Each row comes from the steps of one walk. Every step used is in the known rows, and no mark comes twice. Write the walk behind each row, first mark first.
In the rows, zero is written as 128.
Known rows
silik/basos: [169 113 140  88 154 129 116 158 129 108 153 123  68 159  97  89 125]
basos/nizoze/silik: [189 161 144  83 118  95  84 157 152 103 133 130  85 162 110 119  91]
ramat/karu/basos/nizoze/silik: [159 131 139  67 146 115  75 146 142  98 134 114  67 141  92 126  51]
nizoze/basos: [147 107 136  99 163 104 121 151 124  94 144 136  94 167 104  84 137]
dizo/nizoze/silik/basos: [210 123 141  89 127 126  87 149 135 118 127 117  47 170 113 105 108]
basos/nizoze/silik/dizo/karu: [191 139 144  78 115 172  81 160 160 106 139 112  74 175 118 127 110]
silik/dizo/nizoze: [173 136 136 134 136 126  96 157 140 114 129 129  72 161 120  97 139]
ramat/karu/silik/dizo/basos: [132 150 124 119 202 139 147 133 131  98 160 104  82 136  76 122 119]
karu/basos/nizoze/silik: [185 120 132  80 116 113  79 155 129 105 137 127  79 155  96 117  76]
ramat/dizo/basos/nizoze: [155 171 121 126 122  68 142 138 128 116 127 147  86 168  69 104 111]
karu/silik/dizo/basos/nizoze: [145 156 111 135 146 118 140 141 125 119 163 129 103 148  79 140 134]
ramat/karu: [137 150 155  83 185 105 106 147 158  86 143 116  72 141 107  91  98]
basos/nizoze/silik/dizo: [196 154 132 100 116 134  83 170 141 114 129 125  84 162 106 126 107]
dizo/nizoze: [166 144 147 116 139  87  99 144 151 105 133 134  73 159 124  90 123]
karu/nizoze/silik/basos: [207  74 138  64 142 151 115 150 119 115 132 110  56 144  91 109 114]
ramat/karu/basos/nizoze/silik/dizo: [166 124 127  85 145 154  74 160 131 107 130 109  66 143  87 134  68]
nizoze/silik: [202 144 149  79 143 113  95 157 147  90 133 117  75 164 112  93 101]
ramat/karu/nizoze: [136 106 151  78 185 114 122 135 147  95 138 115  71 119  99 102 106]
dizo/karu/silik/basos: [153 109 143  61 168 180 126 134 144  99 183  99  66 145  98 119 120]

Write each row's walk
[187 159 133 102 121  77 114 145 140 108 133 133  87 180  97 114 108] -> dizo/basos/nizoze/silik
[155 130 136  93 130 111 105 158 134 121 153 134  79 156  96 115 116] -> silik/basos/nizoze
[158 139 116 132 171 136 152 142 118 105 162 116  93 150  80 114 144] -> karu/silik/dizo/basos
[148 112 135 120 148  88 109 139 130 104 132 142  82 171 119  90 139] -> dizo/nizoze/basos
[194 175 121 108 110  80 126 139 130 113 115 135  75 175  70 114  90] -> ramat/dizo/basos/nizoze/silik
[193 114 120  98 112 151  77 167 118 115 132 121  77 157  92 125  91] -> karu/basos/nizoze/silik/dizo
[181 106 143  57 113 149  77 145 147  98 147 115  69 168 110 120  79] -> dizo/karu/basos/nizoze/silik
[166 142 149  78 140 141 122 141 153  91 138 119  60 163  97  86 108] -> ramat/dizo/karu
[120  73 140  82 193 116 133 131 126  95 135 122  79 131  94 102 121] -> ramat/karu/nizoze/basos
[166 118 147  91 150 179 108 158 152  95 152 112  73 170 119  93 140] -> silik/dizo/karu
[155 146 120 139 131 105 127 155 128 119 142 139  97 175  91 111 144] -> silik/dizo/basos/nizoze
[146 116 130  98 125 100  95 152 128 108 149 138  89 147  95 109  96] -> karu/basos/nizoze
[209  92 134  90 139 164 108 160 125 110 122 110  70 142 100 111 124] -> karu/nizoze/silik/dizo
[149  94 131  92 122 178  92 156 135 109 156 121  77 162 104 117 116] -> silik/dizo/karu/basos/nizoze
[140 126 137  66 144 162 116 134 149 113 186 113  77 143  97 145 110] -> dizo/karu/silik/basos/nizoze
[133 153 134  99 200 157 117 145 144  94 160 101  79 116  90 128 103] -> ramat/karu/silik/dizo
[118 150 133  76 178 127 114 134 143 112 174 112  75 115  79 152  82] -> ramat/karu/silik/basos/nizoze
[210 137 137  96 140 152  93 170 136 101 129 112  73 164 107 102 116] -> nizoze/silik/dizo
